Every row comes from one small tree of marks. The marks that hang from a mark follow it in brackets, in alphabetical order. Every link used is in the known rows. Which tree was each row made from?
Known rows:
vidu{vevumo{gepu{rikis{kovofi{faki} rotov{menufez}}}}}: [-48.6  38.8  13.9 -18.2 -81.8  26.9 -47.9   2.6   8.9  -2.2 -29.7 -38.7
  46.6 -10.6  10.1   8.5  -4.4  23.1   6.0  -5.8  -9.5 -10.4  -0.6  20.4
 -30.2 -23.9]
vidu{vevumo{gepu}}: [-49.8  40.2  28.8 -32.2 -88.6  13.0 -49.1 -18.0  -3.7  -7.4 -33.2 -53.3
  35.5 -13.6  23.7  12.4   4.6  32.9  -4.5   3.3 -15.8 -30.4 -22.8  14.2
 -11.9  -5.2]
rikis{menufez{kovofi{faki}} rotov}: [-38.2  35.3  35.4   4.0 -57.2  32.5 -45.7  14.3  -7.5  -2.8  -1.4 -20.1
  37.9 -49.2  -4.2 -14.0  -3.6  -6.3  21.0   6.0  -8.1  24.4  28.6 -11.9
 -18.1 -43.0]
zomer{vevumo{gepu{rikis{menufez{kovofi{faki}} rotov}} vidu}}: [-38.7  27.6  25.1 -19.2 -46.4  -8.8 -37.7  -9.1 -22.6   9.3 -11.5 -29.7
  66.1 -32.1   3.8  10.2 -15.0  16.5   2.5  12.7 -33.1  -5.8 -17.5  17.3
 -35.0 -32.6]
vidu{vevumo{gepu{rikis{kovofi{faki} menufez rotov}}}}: [-52.1  40.3  11.1 -11.4 -77.3  25.4 -47.1   5.0   8.1  -8.2 -30.6 -41.3
  48.3 -12.2  17.6   9.9  -6.2  18.8   4.8  -1.7  -7.4  -6.1  -4.0  18.7
 -29.3 -27.8]
rikis{kovofi{faki{gepu} menufez} rotov}: [-53.0  17.8  23.6  -2.5 -75.7  11.8 -40.3   4.1 -13.7 -36.0 -12.4 -32.5
  41.7 -48.3   1.7   8.5 -13.4  -8.1  35.8  -4.7  -3.7  20.4  31.1  13.8
   3.3 -31.3]
vidu{vevumo{gepu{rikis{menufez{kovofi}}}}}: [-49.7  46.6  23.0 -20.9 -78.3  20.2 -55.6 -10.8   1.6  11.0 -29.3 -40.7
  38.1 -13.7  17.1   7.7  -5.3  34.9  -5.6   4.9 -10.1 -18.6 -13.6  15.8
 -27.2 -23.8]
menufez{kovofi{faki rikis{gepu{vevumo}}} rotov}: [-37.8  42.5  33.6 -30.7 -35.3  24.5 -46.1 -44.2 -33.6   6.2  -8.1 -12.3
  49.5 -55.8 -40.4  -8.5   1.3   9.2  25.5  -0.7 -19.8 -20.2  27.1  -7.9
 -24.3   7.2]
zomer{vevumo{gepu{rikis{kovofi{faki}} vidu}}}: [-40.2  35.3  24.9 -31.5 -73.1 -11.9 -28.6  -8.0 -24.0   9.0 -20.6 -28.1
  55.5 -18.5  10.7   6.0  -8.1  33.0   2.2  -1.7 -27.3 -15.4 -24.4  28.7
 -11.5 -26.4]
faki{gepu{rikis vidu} kovofi{menufez{rotov}}}: [-78.0  36.4  54.9 -44.2 -54.9 -26.8 -48.0 -41.8 -21.3  18.1 -18.7 -40.7
   9.6 -52.9  -7.0  -2.9 -33.0   9.4  26.6 -26.5 -51.8  27.0   9.0  83.4
  12.4 -29.4]
rotov{menufez{kovofi} rikis}: [-38.6  35.6  47.9 -19.3 -79.7  21.9 -49.9  -9.6  -5.0  45.9   9.4  -0.1
  14.2 -33.3 -27.8 -17.6  -0.7  17.5  13.2   5.3  19.8 -27.4  20.4  14.1
 -25.7 -38.3]
rikis{kovofi{faki{gepu{vevumo{vidu}}} menufez{rotov}}}: [-55.3  21.7  26.1  -5.8 -77.6   4.0 -39.0 -20.9 -19.4 -23.3  -2.2 -43.5
  46.0 -42.5  -8.6  10.9  -3.2   3.3  16.3   1.4  -5.5   8.2  10.2  13.2
  -2.2  -0.6]
faki{gepu kovofi}: [-64.1  37.3  62.0 -46.1 -66.8 -28.4 -59.1 -33.4 -37.6  -4.8 -24.1 -55.2
   1.8 -47.5   1.9  -1.7  -6.9  25.9   0.6 -25.5 -12.9  -7.3  17.5  36.6
  32.1 -22.8]
gepu{rikis vevumo vidu}: [-52.3  68.1   3.8 -30.9 -66.8  16.5 -45.0  -0.1  14.4  30.5 -28.2 -15.6
  19.4  -5.3  18.4 -13.6  35.8  23.4   4.9 -22.9 -25.5  -5.6   6.6  44.9
 -31.0 -16.8]
zomer{vevumo{gepu{vidu}}}: [-37.0  33.3  40.5 -40.7 -76.2 -14.4 -28.5 -19.8 -27.5   7.1 -21.2 -37.6
  46.8 -25.7  17.0   8.8 -10.3  34.1  -1.7   3.0 -36.4 -18.8 -39.6  21.8
  -1.1 -20.4]
kovofi{menufez{rikis{gepu}}}: [-56.0  20.8  55.3 -12.3 -62.2  -8.2 -36.6 -47.6 -29.3   6.2  -6.3 -26.7
  36.8 -32.3  16.3   3.1 -11.6  -1.2  34.3  16.1  -2.3 -15.5  -1.2  33.8
  -7.8 -10.4]
faki{gepu{rikis{menufez}} kovofi}: [-68.5  41.9  57.0 -29.8 -54.3 -23.0 -61.8 -21.5 -23.3  11.9 -20.3 -44.7
   4.1 -37.9   6.3 -10.1 -16.2  20.9   5.5 -27.0 -10.6   9.7  24.6  49.2
  13.7 -45.8]
rikis{gepu{vidu{vevumo}} kovofi{faki menufez} rotov}: [-48.5  20.8 -11.8  12.3 -46.4  49.9  -6.6   3.6  -0.6 -32.3 -35.0 -16.5
  43.3 -48.7   0.4  33.6 -34.7   6.8  48.4 -10.9  -0.2  32.4  22.0  38.1
 -25.6 -49.4]
vevumo{gepu{rikis{kovofi{faki menufez{rotov}}}} vidu}: [-58.5  25.2  22.5 -15.5 -52.9 -25.2 -42.5 -25.5 -22.2  -7.8  -8.3 -44.5
  54.4 -20.8   4.5   3.4 -15.5   8.5  18.2   8.1 -44.0   2.2   1.8  28.4
 -42.0  -1.5]
menufez{kovofi rotov{rikis{gepu{vidu{vevumo}}}}}: [-37.5  38.9  32.3 -36.5 -56.1  32.4 -53.1 -35.8 -15.8  22.8 -11.2   0.3
  28.4 -52.7 -37.9 -13.6 -19.0   4.9  25.9  12.4  -3.9 -17.7  -0.9  13.8
  -6.1 -16.1]
vevumo{gepu{rikis}}: [-53.2  39.5  39.5 -33.2 -76.1 -21.9 -50.6 -23.5 -18.9   5.9 -19.8 -38.6
  28.0  -4.4  24.4 -12.7   5.7  25.5  10.7  -3.7 -31.2 -20.4   1.1  21.6
 -11.6  -7.3]
rikis{kovofi{faki{gepu}} menufez rotov}: [-45.0  26.2  24.7  21.0 -64.0  29.1 -39.5  30.3  -1.6 -35.2  -7.2 -32.7
  41.4 -44.4   3.5  -0.2 -25.4 -12.3  24.3 -10.0  13.2  44.3  34.5  -4.6
  -3.7 -56.0]
faki{kovofi}: [-50.1  44.0  55.8 -47.5 -68.6 -16.8 -50.2 -24.9 -48.9   5.2 -22.0 -42.2
  18.4 -35.1  -0.3 -21.4  13.3  27.6   1.1  -7.1 -10.6 -19.6  11.4  12.7
   8.1 -24.7]
rikis{gepu kovofi{faki menufez{rotov}}}: [-45.0  14.3  22.5   4.4 -57.4  22.0 -15.9 -32.3 -30.1 -24.4 -11.4 -25.6
  39.9 -38.8  -6.9  11.3 -15.4  15.9  38.2   4.2  11.4   5.1  15.0  12.2
  -3.1 -17.5]
rikis{gepu{vidu} kovofi{faki} menufez rotov}: [-39.3  27.1  -1.0  34.9 -32.2  53.2  -3.3  25.6   0.7 -31.5 -21.7 -13.6
  37.6 -46.7   1.0  14.5 -43.4  -1.2  42.3 -17.2  11.7  59.5  33.7  16.1
 -25.5 -71.6]

Write each row's tree:
[-49.8  25.1  30.6  -5.4 -89.8   2.2 -34.1 -10.3 -30.6 -17.4  -3.6 -35.9
  42.6 -29.6   3.2   0.9  12.3  21.8  16.8   9.0   6.7 -11.3  14.5   5.1
  -3.6 -10.4] | rikis{kovofi{faki menufez}}
[-56.5  34.8  10.4  14.3  -4.8  29.8 -15.4  -4.5  -2.5 -23.8 -16.7 -25.4
  51.1 -43.3   5.7  19.6  -0.2 -10.0  38.9 -19.0 -17.0   5.2  45.9  21.0
 -66.6 -30.8] | kovofi{faki rikis{gepu{vevumo{vidu}} menufez rotov}}
[-50.3  60.1 -11.8 -14.2 -61.1  29.7 -40.2  15.3  15.9  16.3 -32.3  -7.1
  34.7 -21.1  11.6  -2.1   1.2   5.4  19.5 -19.6 -16.3  29.7  16.9  36.7
 -41.1 -50.7] | gepu{rikis{kovofi{menufez} rotov} vevumo vidu}
[-37.8  32.3   6.0 -11.5 -26.6  35.5 -33.2 -14.0  -1.0 -20.2 -36.3 -22.3
  24.4 -37.5  15.7  11.7   3.0  -2.5  30.4 -10.2  -4.7   8.2  20.3   6.7
 -24.9 -34.3] | rikis{gepu{vevumo{vidu}} rotov}
[-66.0  38.0  23.3 -13.1 -71.6   8.7 -38.1  -7.4  10.1  -3.6  -3.8 -37.1
  27.6 -26.5   0.9  -2.4  28.2   0.1  16.7 -25.7 -28.9   3.7  19.6  50.1
  -2.8  14.3] | kovofi{faki{gepu{rikis{menufez{rotov}} vevumo vidu}}}
[-40.6  40.4  43.3 -28.9 -63.2  11.9 -61.1   3.5   4.0  20.4 -13.4 -11.3
  23.1 -11.0  12.5 -36.3  13.5   5.5  35.7  -7.0 -20.5  -3.7  26.7  23.4
 -16.5 -37.9] | gepu{rikis{rotov{menufez}}}
[-65.1  29.0  39.1 -11.4 -75.8  -5.0 -46.3  -8.9  -2.8  -9.2  -0.6 -40.5
  22.2 -21.9  11.0  -7.3  32.4  10.1  19.5 -16.3 -15.5 -15.7  27.9  43.2
   7.5  10.0] | kovofi{faki{gepu{rikis{menufez}}}}
[-68.7  52.5  37.1 -26.0 -53.9  -9.2 -60.1 -18.8 -12.5  15.4 -26.1 -45.2
   7.9 -35.7   4.9  -0.6  -4.6  16.9 -10.0 -34.1  -0.3  14.3  23.4  40.0
   0.3 -45.9] | faki{gepu{rikis{menufez} vevumo} kovofi}
[-38.5  27.1  32.5 -23.8 -49.2 -11.9 -38.4 -20.5 -26.0  13.2  -5.7 -32.4
  68.3 -31.7  -2.9   4.9 -15.1  16.6   1.8  16.1 -37.0  -8.0 -26.7  16.5
 -30.0 -20.2] | zomer{vevumo{gepu{rikis{menufez{kovofi{faki} rotov}}} vidu}}
[-54.5  40.4  12.3 -18.2 -56.8  19.5 -28.1 -16.9   2.8  11.0 -21.5  -6.7
   7.3 -24.7   7.5   4.0  11.1   6.6  23.1  -8.9  15.8 -29.1   7.3  44.1
 -19.2 -28.6] | rotov{rikis{gepu{vevumo vidu}}}
[-66.5  15.8  23.7   1.4 -59.1  13.5 -18.6 -24.2  -9.4 -10.4  -6.4 -23.9
  57.3 -39.2   1.4  18.0  -1.1 -21.5  45.9   2.9 -14.8  -1.5  14.8  57.8
 -25.8   3.5] | kovofi{faki menufez{rikis{gepu{vidu{vevumo}} rotov}}}
[-47.5  34.3  25.7 -17.3 -73.4  -3.4 -43.2  -1.6 -12.1  -2.2 -17.3 -30.1
  41.4 -11.6   7.4  -8.9 -10.5  13.6  18.7 -10.9 -20.9   4.9  19.9  12.8
 -23.7 -26.3] | vevumo{gepu{rikis{kovofi{faki} rotov{menufez}}}}
[-36.4  29.4  29.6 -30.4 -56.5 -20.9 -42.0 -16.1 -30.0   5.9 -19.5 -35.5
  59.9 -20.9  14.0   8.4 -15.3  30.9  -2.2  12.7 -24.7 -20.1 -28.4  15.7
 -23.7 -31.0] | zomer{vevumo{gepu{rikis{kovofi}} vidu}}
[-39.7  37.5  36.0 -40.6 -71.0 -15.6 -33.6 -16.3 -21.6  17.4 -22.5 -29.2
  46.7 -17.8  18.3   2.0  -8.8  33.3   3.0   0.6 -37.4 -18.6 -33.2  31.8
  -8.8 -27.0] | zomer{vevumo{gepu{rikis vidu}}}
[-50.8  46.6  27.1 -25.4 -69.0   2.4 -42.8  -7.0  -7.0  19.9 -16.5 -12.6
  28.8 -18.9   6.8 -20.5 -10.9  21.0  33.4  -4.6 -31.5  10.9   4.2  49.7
 -15.2 -31.2] | gepu{rikis{kovofi{menufez{rotov}}} vidu}
[-60.2  33.5  46.4 -36.3 -55.8  -4.7 -34.4 -45.6 -37.8  11.8 -15.5 -33.0
  26.1 -48.4 -13.2  -6.4  -7.5   1.7  17.2  -0.3 -12.3   0.6   1.5  29.3
  -8.3 -30.7] | faki{kovofi{menufez{rotov{rikis{gepu{vevumo}}}}}}
[-41.1  33.3  31.5 -31.9 -72.7 -14.4 -29.4 -16.7 -24.8  15.3 -20.8 -29.0
  52.4 -22.0  16.3   9.4 -21.5  34.0   4.8   4.9 -31.0  -8.9 -34.2  31.2
 -13.3 -36.6] | zomer{vevumo{gepu{rikis{kovofi{menufez}} vidu}}}
[-66.7  32.6  30.2 -14.9 -73.4   9.1 -41.0  -7.1  10.4  -6.5  -5.2 -39.1
  28.8 -26.9   2.4  -2.2  18.1   5.0  23.7 -20.2 -32.5  -1.7  14.7  59.0
   1.6  11.5] | kovofi{faki{gepu{rikis{menufez{rotov}} vidu{vevumo}}}}
[-34.2  34.0  36.2 -35.4 -73.8 -14.9 -42.1 -14.9 -30.0   9.7 -22.0 -30.4
  52.5 -15.5  16.7   0.2 -10.4  34.3  -1.7   7.0 -14.2 -23.8 -27.1   9.1
  -5.0 -34.9] | zomer{vevumo{gepu{rikis{kovofi}}}}
[-35.0  36.8  27.1 -34.7 -67.2  -7.6 -34.6  -4.5 -20.8   8.3 -27.0 -24.3
  53.4 -22.6  14.1   3.5 -22.0  26.6   7.1  -0.8 -29.8  -5.3 -25.9  23.3
 -10.6 -42.6] | zomer{vevumo{gepu{rikis{kovofi rotov} vidu}}}
[-54.3  20.4  19.3  -2.9 -74.4  13.0 -35.1   7.2 -10.1 -33.0 -13.8 -30.6
  39.7 -50.1   0.2  11.3 -18.0  -6.6  37.5  -9.3 -12.2  27.7  29.0  25.2
   0.9 -31.6] | rikis{kovofi{faki{gepu{vidu}} menufez} rotov}
[-58.7  36.9  23.3 -23.2 -75.1 -13.6 -31.1 -17.8 -14.8   2.7 -15.5 -33.3
  41.5 -16.9   6.0  -2.6 -17.9  16.9  22.0  -8.7 -46.2  10.2  -1.5  41.2
 -20.6  -7.6] | vevumo{gepu{rikis{kovofi{faki menufez{rotov}}} vidu}}
[-31.2  35.4  32.9  11.6 -62.1  31.9 -44.8  28.4  -8.9 -22.0 -14.0 -25.5
  39.6 -38.1  11.7 -13.7 -32.3  -4.7  21.5   4.3  15.9  41.0  19.9 -25.2
 -10.0 -75.5] | rikis{kovofi menufez rotov}
[-55.9  39.9  15.2   4.5 -49.8  29.5 -20.4  -7.1  12.0  14.3 -13.1  -8.9
  10.0 -27.3  10.7   5.8  -4.6   0.1  20.8  -6.3  20.2  -5.3   4.8  40.4
 -29.8 -47.5] | rotov{rikis{gepu{vevumo vidu} menufez}}
[-62.5  29.7  32.1 -18.3 -73.3   3.2 -39.4  -0.9   6.9  -3.8  -4.3 -31.7
  21.4 -27.3   0.8  -5.3  23.4   7.3  29.9 -28.3 -33.7  -1.5  32.7  58.8
   0.6   6.4] | kovofi{faki{gepu{rikis{rotov{menufez}} vidu}}}
[-57.0  32.6  32.0 -11.1 -45.8 -23.9 -44.7 -18.1 -12.9   2.5 -10.1 -47.4
  39.7 -14.0  23.0   0.1 -12.4  15.5   9.1   6.2 -43.2   2.4  -1.9  27.8
 -45.3 -15.6] | vevumo{gepu{rikis{menufez}} vidu}
